Known rows, with every way that one mark hangs from another:
q417{q221{q241 q781 q924{q960}} q224}: [-12.3   3.8 -54.2   4.2  30.5  -7.6  13.0  -6.0 -31.7 -51.4   6.4   5.6
 -39.5  25.0  24.6  22.3 -13.9 -10.3   9.6  24.1  -4.0]
q447{q613 q781}: [ 41.7   9.9 -27.7 -11.2  -4.6  24.2  -2.6 -14.3 -34.9 -35.3   2.2  28.1
 -17.4 -15.2   8.5  12.7   3.5  -4.8  22.9 -17.3  17.3]
q924{q221{q417}}: [ -2.1  -9.5 -20.8   2.9  15.9  -2.8  -9.8   7.1 -18.2 -35.3  -7.5  13.5
 -30.7  -8.1  10.5   2.4 -18.6 -10.4 -12.7   5.6 -14.4]
q816{q447}: [ -1.1  -0.1   1.9  -4.7  12.5  -5.6  -6.1  -9.0 -37.2 -16.6  -7.3  15.0
 -11.1  -1.3   8.4   2.6  -3.6   0.2  12.1 -17.2   7.4]
q816{q447{q613 q781}}: [ 32.4   8.0 -13.7 -22.8   4.8  16.1   1.9 -20.8 -44.6 -32.7  -0.1  26.4
 -10.7 -16.4  16.4  13.0   9.1  -1.0  36.8 -15.5  19.7]
q241{q221{q417{q224} q924{q960{q484}}}}: [-13.2 -18.4 -30.8  -3.9   0.4  -8.3  20.6 -20.6 -18.2 -49.6 -15.9   5.7
 -18.8   5.8  22.5   3.3  -1.6  13.1  -6.1  22.1  -3.7]
q263{q221{q417 q781}}: [ 16.1  -5.6 -16.5  -5.0   3.8  -9.7 -10.1  -3.4 -17.8 -33.3  -3.9  10.7
 -21.9  -2.1  11.6   7.8 -26.7 -22.9  11.9  -1.2 -18.4]
q241{q221{q417{q224{q861}} q781 q924}}: [ -1.8   5.6 -21.5   3.4   4.4 -13.2  27.2 -22.3 -25.0 -46.1   3.0   8.4
  -8.0  28.4  29.6  10.1 -18.7  -7.3  10.4  16.6   8.6]
q241{q221{q924{q960{q484}}}}: [  4.3 -29.0 -21.6  -3.4  -7.6   2.4  21.3 -15.4 -26.8 -32.9 -21.5   4.5
 -21.1   2.5   4.1   0.0  -3.8   3.6 -14.9   2.2   1.1]
q924{q221{q241 q417{q224} q781} q960{q484}}: [  4.1  -9.1 -48.3  -6.5  24.0 -10.1   1.4   3.5 -24.3 -66.1   3.4  19.8
 -52.1  -1.1  13.7  17.7 -38.2 -13.8   4.2  28.7 -34.7]
q224{q861{q501}}: [ 34.2  29.0 -24.6   6.3  13.3  -8.3  13.2   7.6 -29.2 -13.3 -11.1  12.0
 -11.3  13.9  -1.3   6.1 -39.8  -7.9   2.4 -25.2  28.6]
q924{q221{q241 q417 q781} q960{q484}}: [ 18.4 -20.5 -40.9 -17.4  23.1   1.2   1.5   7.9 -18.2 -60.0   4.0  13.1
 -57.5  -7.5   2.9  12.5 -48.3 -22.3  -2.6  19.5 -33.8]
q417{q221 q224}: [-11.0  12.8 -34.8  15.4  19.3 -22.1 -18.4  -2.1 -26.3 -33.9 -17.9  18.3
  -9.6  -4.7  17.7  10.5  -3.6   2.7  -1.6   6.1  -4.8]
q861{q501}: [ 16.2  10.7 -24.3  12.1  11.3  -0.6  -2.8  10.7 -21.8 -17.9 -11.9   5.8
 -19.7  10.1   0.7   6.6 -16.2  -3.2  -4.2 -24.1  12.2]
q447{q781}: [ 25.9   5.8 -15.7   8.9   3.8  13.4 -14.5  -7.6 -25.3 -30.2  -0.4  27.1
 -18.2 -12.3   5.4   9.4  -3.2  -1.8   7.8 -14.5   2.8]
q417{q224{q861{q501}}}: [ 17.1  40.3 -30.2  17.2  14.4 -19.8  12.6   3.4 -36.2 -20.1 -11.7  17.8
  -6.5  16.4   6.7  11.7 -26.3  -0.3   6.4 -15.1  25.7]
q924{q221{q241 q417{q224} q781} q960}: [ -9.7  -0.1 -41.5  -1.4  32.3  -6.6   4.5   5.7 -29.8 -54.8  13.0  15.3
 -51.6   5.9  20.2  15.9 -26.2  -9.4   6.1  24.7 -19.4]
q263{q221{q241 q417{q224} q781 q924{q960}}}: [-11.0   2.1 -34.0   4.9  16.8  -8.0  21.9 -12.1 -31.9 -49.5  10.7   1.1
 -38.3  24.3  21.2  16.4 -16.5 -19.0  20.9  24.4  -3.0]
q241{q221{q417{q224{q861}} q924}}: [-10.4  10.8 -14.7  13.8   4.1 -13.8  28.3 -23.3 -31.7 -36.6  -6.1   6.8
   1.0  21.5  25.1   2.8  -8.8   3.1   3.4  13.4  22.6]
q924{q221{q241} q960}: [  1.1  -6.2 -25.2   7.4  24.7   1.9   2.7  11.1 -42.8 -30.3  -2.3  11.3
 -46.3  -5.4  -3.3   7.5 -20.3  -8.8  -6.7   2.4   0.3]
q417{q221{q781} q224{q861{q501}}}: [ 25.3  34.1 -52.1   9.3  22.7 -31.7   4.6   8.0 -24.4 -37.2 -16.0  18.4
 -11.2  17.1  20.5  21.8 -40.3 -12.2  11.1   1.1   3.9]
q221{q241 q417{q224} q924{q960{q484}}}: [-13.1   2.3 -39.9   0.6  17.5   1.4  20.6 -14.1 -25.7 -53.8   8.2   6.6
 -39.5  19.1  13.4  11.0 -20.4  -2.3   3.9  20.9  -1.1]
q224{q861}: [ 23.4  21.0 -10.1  -1.8   5.4  -7.2   4.2  -6.4 -36.0 -13.5  -4.8  23.4
  -8.3   0.8   0.0   1.8 -32.2  -7.9   2.1 -19.9  20.7]

Rows:
[  1.3  24.7 -39.9 -11.1  25.1  -4.1  37.3 -13.2 -33.5 -47.8  25.2  10.8
 -38.3  37.1  25.0  15.5 -39.9 -12.0  20.6  18.9  12.7] | q221{q241 q417{q224{q861}} q781 q924{q960}}
[  0.6  -8.6 -25.6 -11.1   6.4   7.5   6.8 -10.3  -7.8 -40.1  14.3   7.4
 -34.6  26.9  21.6   8.8 -18.7 -17.0   3.0   2.5 -12.2] | q221{q417 q781 q924}
[ 16.2  27.0 -43.4  17.6  37.0 -14.8  18.7  14.3 -29.8 -53.1   4.7   8.2
 -35.4  24.8  14.4  21.1 -54.7 -21.9  13.8  14.8   1.5] | q924{q221{q241 q417{q224{q861{q501}}} q781}}
[ -9.4   1.6 -30.9  22.0  26.9   1.0   5.8  -4.5 -30.3 -36.8  -2.1  -7.2
 -27.8  18.2   6.8  12.4 -13.3 -19.0  -3.2   9.3   7.1] | q417{q221{q241 q924}}
[-13.0   0.2 -42.6 -19.4  11.0  -2.9  15.4 -12.6 -14.7 -45.8  13.3  14.7
 -39.1  27.5  33.6  12.6  -9.4  -0.3   7.3  15.4 -10.9] | q221{q417{q224} q781 q924{q960}}
[ -2.0  -2.4 -27.5   1.0  22.9  16.2  11.1  -8.3 -19.1 -45.7  25.0  -5.6
 -42.0  33.7  13.2  12.5 -27.7 -25.0  10.4   6.4  -3.9] | q221{q241 q417 q781 q924}
[-12.1  -0.3 -33.8  16.1  30.5  -4.3  -4.0   4.0 -29.3 -57.1  11.8  13.3
 -41.7  11.8  15.9  18.9 -25.3 -20.3   8.7  20.4 -21.7] | q924{q221{q241 q417{q224} q781}}
[  1.2  -5.2 -38.9  11.6  24.8   2.0   4.7  -3.2 -23.6 -45.9   7.4  -2.8
 -34.7  27.2  10.9  18.8 -20.4 -28.4   6.1  10.8  -7.0] | q417{q221{q241 q781 q924}}
[  9.0  33.9 -27.6   3.7  27.2  -9.8  10.6  -8.1 -33.7 -46.0  20.2  16.5
 -23.7  20.9  16.8  15.5 -48.3 -17.5  27.3   6.2   6.3] | q221{q241 q417{q224{q861}} q781}
[ -5.0  -5.5 -28.6  -2.7  31.3   2.0   3.2   9.8 -29.8 -38.8   3.8   6.3
 -49.5  -7.4   6.5   4.8 -29.7  -6.5  -4.2  12.0  -4.8] | q924{q221{q241 q417} q960}
[ 13.5 -14.9 -52.4  -9.5  20.5  -2.0  12.4  -4.9 -20.0 -55.5  -1.6   3.7
 -43.9  14.0   8.3  17.6 -35.3 -23.0   0.2  18.7 -19.5] | q417{q221{q241 q781 q924{q960{q484}}}}
[-15.6   4.8 -45.2  22.2  27.8  -6.8   5.6  -7.8 -29.9 -52.7   6.9   3.0
 -30.0  31.8  19.7  23.9 -11.1 -22.5  10.2  20.7 -10.1] | q417{q221{q241 q781 q924} q224}
[  8.6 -11.5 -24.6  15.1  21.5   5.1  -6.1   9.8 -36.5 -40.8   7.3   9.4
 -43.9   7.1  -3.1  14.5 -27.1 -26.3   0.0   0.4 -17.0] | q924{q221{q241 q781}}
[ -4.6  -2.8 -20.8  15.0  30.1   1.7  -5.4   7.9 -30.4 -39.4   3.3   4.2
 -39.3  -1.2   2.0   5.9 -27.1 -16.6  -3.1   9.4  -6.2] | q924{q221{q241 q417}}
[-18.6   6.8 -27.2  26.9  31.9  -7.5  -4.4   3.6 -34.3 -46.9   3.1  10.5
 -32.9   2.0  10.6  11.8 -16.4  -8.4   0.6  18.6  -7.4] | q924{q221{q241 q417{q224}}}
[  6.4  32.0 -32.4  11.2  17.6 -30.5  -3.4  -5.7 -34.6 -29.9 -17.0  25.8
   1.2  -1.8  16.4  10.7 -26.5  -2.6   4.2   5.2  10.0] | q417{q221 q224{q861}}
[  0.9 -25.5 -14.4   8.0  -3.5   6.5  12.0 -14.1 -24.6 -32.9  -2.9   0.2
 -18.8  22.3  13.5   7.7   1.8 -11.1  -3.8  -2.5  -2.8] | q241{q221{q781 q924}}
[  2.0  23.0 -43.2  17.6  25.7 -14.0  20.8 -10.8 -38.6 -49.4   7.8   9.3
 -20.0  32.7  18.2  22.1 -32.9 -26.4  15.8  19.6   7.4] | q417{q221{q241 q781 q924} q224{q861}}
[  4.6  -9.8 -16.4   0.4  -5.5  -3.5  16.7  -7.9 -34.1 -16.8 -12.3   8.2
 -24.7   5.8   4.6   2.2  -1.9 -10.1  -2.5  -0.1   8.0] | q263{q221{q924{q960}}}
[  5.6  20.4 -22.8  16.7  13.3 -12.4  29.3 -16.4 -38.6 -46.0  12.0   6.0
 -19.1  31.8  15.1  16.5 -35.9 -32.4  27.1  19.8   7.4] | q263{q221{q241 q417{q224{q861}} q781 q924}}
[-10.7 -18.5 -21.3  -8.3   7.8   3.7  21.6 -13.7 -19.6 -31.3  -6.6  -5.1
 -25.7   9.7  22.5  -2.7  -4.6  11.9  -7.4   9.4  11.6] | q241{q221{q417 q924{q960}}}
[ 22.1  21.2 -52.9 -11.4  25.5 -23.3  20.2  16.3 -21.1 -45.1  -5.3  21.7
 -35.7  11.8  24.9  15.9 -45.6  -6.9   5.0  12.8  -2.6] | q924{q221{q417{q224{q861{q501}}} q781} q960}
[  8.6 -16.2 -26.5  -7.8  14.8  -0.8 -12.4   7.8 -12.0 -44.0   1.8  16.6
 -38.4  -0.4  15.5   9.8 -25.9 -19.2  -6.9   8.0 -29.1] | q924{q221{q417 q781}}
[  2.9  -7.9 -32.4  -9.8  16.5  11.3  20.8 -11.1 -21.1 -46.5   8.3   0.4
 -45.7  13.8   5.2   4.7 -31.4  -9.0  -1.4  12.4  -0.8] | q221{q241 q417 q924{q960{q484}}}
[ -5.2  -3.8 -39.4   4.4  25.3  -9.2   1.4   2.8 -30.0 -56.4  -5.5  17.0
 -44.4  -8.8   7.8  10.6 -27.8  -3.8  -4.7  25.2 -18.4] | q924{q221{q241 q417{q224}} q960{q484}}
[ 14.2   0.0 -15.3   7.5  17.6  -4.4  -4.0  -2.5 -26.4 -40.8   5.6  -0.8
 -31.8   6.4   4.1  11.6 -35.9 -28.5  20.8   2.8 -11.1] | q263{q221{q241 q417 q781}}
[ -1.6  -2.8  -8.4  29.7   6.5   3.0  15.8  -8.5 -44.4 -25.5  -1.5  -5.3
 -23.7  16.9  -7.8   8.3  -9.4 -28.5   5.5  -0.5  11.9] | q263{q221{q241 q924}}
[  2.0 -28.8 -24.4 -14.3  -1.1   1.2  19.3 -16.7 -12.7 -42.8 -15.2   0.2
 -26.7   2.0  15.5  -2.2 -12.0   7.3 -12.2  12.2  -2.2] | q241{q221{q417 q924{q960{q484}}}}
